Each row was made from one small tree. The marks that hang from a mark follow it in brackets, in alphabetical order. Every link used is in the known rows. Write each row's tree.
In the rows, zero is written as 128.
Known rows:
mipi[fipa[lagak tafov[susi[nafifi rido[sezor]]]]]: [142 114 120 140 176 166 132 102 122 131  92 126 112 153 141 133 110 190
 138 159 122 150 158 152 147 141 127  45 130 111 124 109]
podov[fipa[lagak tafov[mipi]]]: [117 102 133 168 137 107 136 117 127 159 147 134 139 135 143 121 107 102
 135 118 124 125 104 102 137 161 124  98 139 117 144 131]
susi[nafifi[sezor[rido]]]: [174 163  99 101 184 156 148  90 101 105  51 154 131 110 142 123 108 167
 157 159 125 153 147 132 209  63 133 101 155 102 106 134]
podov[fipa lagak[mipi]]: [121 106 136 185 122 127 121 105 117 142 121 130 152 161 119 124 109  67
 132 119 112 131 106 167 118 149 129 131 139 119 155 151]
kago[susi[nafifi]]: [149 153 100 107 166 161 129 105 110 132  88 141 132 129 134 103 105 139
 129 129 122 155 138 187 175 105 140  73 147 119 148 139]
sezor[rido[nafifi susi]]: [201 157 104  77 181 160 145  98 117  90  64 173 115  97 125 129 107 148
 190 144  91 131 142 147 178  62 124  67 153 111 126 146]
nafifi[sezor susi]: [170 161  95 120 170 101 158 105 112 110  88 165 143 112 141 116 106 173
 156 163 111 147 142 139 199  70 110 125 152 121 116 137]
ruvin[mipi[fipa[lagak]] tafov[kago susi[rido]]]: [146 128 108 140 156 205 143 124 125 121 150 159  92 170 146 125 106 138
 157  84 128 151 157 179  98 157  89  51 147  94  64 118]
piluf[podov[lagak[mipi[fipa[tafov[kago]]]]]]: [108 103 122 210 139 139 140 117 139 152 155 125 149 158 119 126 116  88
 105  89 113 121 108  83  99 176 128 114 149 142 138 134]
susi[rido]: [173 143 106  97 169 134 136 120 102 120  80 139 127 121 134 100 101 126
 147 153 127 152 141 158 167 106 123  66 158 109 104 136]
susi[nafifi rido]: [175 147 106  83 183 172 128 100  91 115  73 137 116 110 141 113 103 144
 141 169 127 159 148 180 180  90 126  68 156 105 104 127]
tafov[fipa kago[susi[nafifi]]]: [128 143 112  96 174 187 136 121 129 128 154 142 117 144 142 115 111 141
 137 100 109 145 121 140 138 119 107  77 161 106 136 128]
piluf[podov[lagak[mipi[fipa]]]]: [129 106 138 197 134 127 136 122 123 143 123 116 155 161 118 125 112  72
 112 108 123 130 104 110 127 161 135 120 132 132 149 144]
podov[fipa]: [146 125 130 135 146 129 137 113 113 128 105 132 141 146 125 121 103  89
 152 140 125 137 125 156 143 133 121  95 150 113 128 146]
lagak[mipi[fipa[tafov[ruvin susi[rido[sezor]]]]]]: [144 127 114 147 153 174 134 130 142 118 127 143 124 119 120 112 109 133
 145 152 106 145 142 133 121 152 104   4 114 110 133 130]
piluf[podov[fipa]]: [150 115 143 152 149 131 133 120 111 139 101 125 147 142 118 125 108  77
 136 130 133 131 124  97 141 150 135  97 151 125 127 142]
podov[fipa[lagak tafov[kago mipi]]]: [106 105 125 172 140 124 142 121 134 153 173 138 132 148 146 124 112 112
 135 101 119 125 101  90 119 166 117 106 150 123 129 124]
kago[ruvin susi[nafifi]]: [148 162  97  92 163 161 128 120 110 138  95 137 142 128 117  82 100 155
 138 130 120 150 128 163 165  82 132  72 147 102 172 147]
kago[ruvin[mipi tafov[fipa[lagak]]] susi[rido]]: [151 132 112  82 155 163 122 142 110 163 139 164 121 135 127  77  99 129
 159  81 130 153 137 123 112  93 109  45 150  67 140 138]
ruvin[tafov[fipa[lagak] kago mipi susi]]: [104 137 115 137 154 182 146 143 141 134 194 157  83 151 151 122 113 153
 150  82 112 130 104 110 130 194  78  41 146  91  98 112]
kago[ruvin[mipi tafov] susi]: [151 159  90 102 145 153 136 132 113 150 128 169 134 132 116  74  96 118
 154  77 129 145 141 147 128 103 111  50 154  83 143 149]
kago[ruvin[mipi tafov[fipa]] susi[rido[nafifi]]]: [168 148 114  44 166 196 121 129 108 140 129 175 109 107 116  88 100 133
 168  86 121 151 150 138 117  82  94  13 154  59 149 136]
rido[susi]: [178 148  99 109 166 127 147 117 115 112 106 154 126 119 134 120 104 128
 164 140 103 131 129 170 169 103 115  87 151 121 119 147]
ruvin[mipi tafov]: [162 145  98 124 151 148 150 116 107 132 131 174 116 130 142 112  99  94
 155  89 132 141 151 153 136 132  94  71 162  88  89 134]
kago[ruvin[mipi tafov[fipa]] susi[rido[sezor]]]: [167 146 110  52 168 168 120 135 101 147 124 161 115 125 118  80  99 142
 165  96 130 153 154  98 128  83 108   7 155  57 142 133]
piluf[podov]: [155 133 122 145 159 122 145 126 112 136  97 133 144 133 126 114 107 104
 128 125 132 134 125  88 160 141 131  93 155 126 120 138]
piluf[podov[fipa[mipi tafov] lagak]]: [127  85 138 204 134 114 126 111 122 169 128 142 150 141 121 128 113  67
 105 124 125 113 118  73 128 204 155 115 150 134 153 138]
lagak[mipi[fipa[tafov[ruvin susi]]]]: [125 130 111 179 137 168 145 135 159 125 157 146 132 122 122 111 107 108
 139 129 102 134 123 158 112 176  91  34 113 120 140 143]
mipi[fipa[lagak tafov[susi]]]: [121 113 117 181 150 134 149 121 148 143 128 132 127 166 137 124 107 152
 137 128 118 133 133 158 131 173 112  69 129 125 132 128]
susi[nafifi]: [156 150 108 111 171 157 141 102 104 119  93 140 127 125 143 119 104 133
 138 144 122 147 135 172 178 110 118  94 153 109 120 131]
podov[fipa[lagak tafov[kago mipi susi]]]: [103 114 122 178 141 150 135 123 145 146 168 141 118 149 144 126 114 143
 137 103 114 122 109 110 123 190 113  82 142 122 128 123]
lagak[mipi]: [146 144 107 159 142 123 146 118 130 126 114 148 147 130 131 110 107  92
 139 133 114 138 115 157 146 140 115  93 139 116 134 139]
lagak[mipi[fipa[tafov[kago]]]]: [117 126 105 184 143 141 158 119 155 131 161 140 141 146 128 123 109  94
 136 115 108 128 117 148 102 167 102  77 140 126 129 130]

Write each row's tree:
[106 120 118 158 144 143 140 136 150 148 170 148 141 169 143 110 117 115
 135  78 103 141  97 111 102 147 112 102 144 114 149 128]
tafov[fipa[lagak[mipi]] kago[susi]]
[112  94 116 195 133 125 134 105 133 155 157 154 138 154 132 128 112  89
 116 115 110 116 119 117 113 198 135 116 160 128 140 135]
podov[fipa[mipi tafov[kago]] lagak]
[121 163 105 105 177 221 144 123 127 112 172 161  75 117 149 134 114 179
 149 108 114 139 122 132 164 163  73  30 148  82  90 107]
ruvin[tafov[fipa kago mipi susi[nafifi[sezor]]]]
[112 117 114 201 132 145 133 112 146 141 137 133 132 159 123 122 110 118
 121 114 106 125 120 178 121 181 116  88 127 128 158 143]
podov[lagak[mipi[fipa[tafov[susi]]]]]
[121 120 125 153 143 135 161 139 132 122 179 117 126 172 153 122 108 114
 136  89 126 135  87 113 141 149 105 106 131 117 120 124]
tafov[kago mipi[fipa[lagak]]]
[143 144 125 136 146 162 145 138 136 109 147 118 109 140 138 122 103 133
 143 122 129 130 104 168 177 173 102  45 111 108 137 137]
tafov[mipi[fipa] susi]
[104 121  93 200 144 116 154 116 151 155 154 159 146 150 145 115 115 127
 127 102 104 130 114 103 102 163 113 112 154 133 119 119]
fipa[lagak[mipi] tafov[kago]]
[141  91 148 191 132 120 125 117 111 152 114 132 151 155 121 128 112  62
 110 126 129 122 110  89 140 189 155 129 144 128 148 143]
piluf[podov[fipa[mipi] lagak]]
[157 144  95 114 179 148 130 112 124 131  80 151 108 114 129 109 108 190
 144 158 117 139 165 126 165 143 122  14 155 112 114 120]
fipa[tafov[susi[rido[sezor]]]]
[120  97 130 215 142 144 136 122 148 158 140 154 137 153 132 136 119 114
 118 119 120 117 122  66 113 230 141  92 146 138 124 119]
piluf[podov[fipa[lagak mipi tafov[kago susi]]]]
[118 134 124 135 150 163 140 141 132 141 169 154  89 139 148 118 108 144
 151  99 120 131 107 125 148 189  87  32 132  86 115 119]
ruvin[tafov[fipa[lagak] mipi susi]]
[154 121 114 148 149 132 156 117 130 135 151 145 135 138 145 122  98  89
 144  94 132 131 141 141 129 135  99  92 143 102 124 140]
ruvin[mipi[fipa[tafov]]]
[129 121 115 133 154 159 155 129 125 143 189 175 107 162 160 124 107 106
 157  53 122 137 131 102  93 146  73  97 167  80  79 119]
ruvin[mipi tafov[fipa[lagak] kago]]
[131 113 110 155 154 167 145 107 133 145 161 146 134 161 156 125 108 123
 127  70 126 144 141 147 109 125 116 112 142 113 130 125]
ruvin[mipi[fipa[lagak tafov[kago[susi[nafifi]]]]]]
[134 122 100 192 156 146 141 106 144 151 119 172 123 132 157 126 114 166
 116 151 113 130 136 140 162 205 135  80 133 118 134 111]
fipa[lagak mipi tafov[susi[nafifi]]]
[119 120 108 164 146  95 150 126 130 159 150 144 135 126 155 108 107 132
 126 108 124 127 105  82 158 154 120  95 142 118 137 123]
fipa[lagak tafov[mipi]]
[101 102 119 202 134 126 140 110 146 155 153 149 151 158 135 128 115  97
 136 112 106 128 114 113  84 171 119 113 151 129 130 125]
podov[fipa[lagak[mipi] tafov[kago]]]
[158 143  93  97 171 223 135 129 137 109 154 188  95  88 141 108 111 167
 152  97 100 142 165 120 113 126  75  28 156 102  93 126]
fipa[tafov[kago ruvin[mipi] susi[rido[nafifi]]]]
[133 132 112 139 161 197 142 125 139 119 144 140 112 120 131 118 104 146
 139 143 110 141 144 171 136 154  91  28 125 116 127 137]
mipi[fipa[tafov[ruvin susi[nafifi]]]]
[141 105 134 157 146 101 151 137 135 146 148 155 138 154 157 122 109 101
 137 127 120 131 102  94 148 177 115 110 135  96 140 124]
tafov[fipa[lagak mipi]]
[116 104 116 203 138 141 139 116 154 150 148 165 129 159 142 131 116 131
 132 130 111 122 124 121 111 223 129  89 144 126 125 119]
podov[fipa[lagak mipi tafov[kago susi]]]
[130 117  99 201 144 113 147 121 153 155 125 174 130 138 151 117 112 154
 123 141 115 124 130 121 153 217 133  79 134 122 133 119]
fipa[lagak mipi tafov[susi]]
[136 110 134 166 152 127 134 114 122 157 112 134 147 126 117 125 109  85
 130 131 128 122 130  80 127 166 134  83 158 132 132 138]
piluf[podov[fipa[tafov]]]
[151 146 113  97 153 152 149 140 117 142 163 165 120 129 129  96  95 104
 169  84 126 132 129 107 116 117  73  65 159  58 125 141]
kago[ruvin[mipi tafov[fipa]]]
[121  99 127 173 143 105 137 107 126 160 118 140 148 151 135 122 108 108
 141 131 120 131 127 123 120 154 129 105 151 123 134 133]
podov[fipa[lagak tafov]]
[134 116 134 150 139 115 153 138 123 129 152 112 133 157 149 119 103 104
 137 110 134 136  90 127 163 146 115  99 117 109 139 132]
tafov[mipi[fipa[lagak]]]
[162 156  96  77 162 142 123 135 108 140  83 137 141 122 108  65  99 149
 146 136 126 154 135 151 158  78 138  45 151 102 158 152]
kago[ruvin susi[rido]]
[174 173  90  83 175 204 131 113  99 118  94 172 105 107 129 102 101 181
 163 128 131 154 168 162 162  89  93  46 152  63  98 130]
kago[ruvin[mipi tafov[susi[nafifi[sezor] rido]]]]
[164 161 101  90 158 171 127 119 107 137 116 150 142 126 131  86  99 136
 140  94 128 148 137 155 156  74 123  95 145  85 167 149]
kago[ruvin[mipi] susi[nafifi]]
[187 149 104  83 190 155 137  93  95 100  82 147 118 119 138 137 109 171
 161 159 102 142 147 147 189  77 124  73 148 109 124 125]
rido[sezor susi[nafifi]]
[116  96 129 194 135 129 130 123 129 169 153 142 152 148 111 116 113  91
 110 109 119 108 109  40 104 191 142 117 161 125 156 139]
piluf[podov[fipa[mipi tafov[kago[ruvin]]] lagak]]
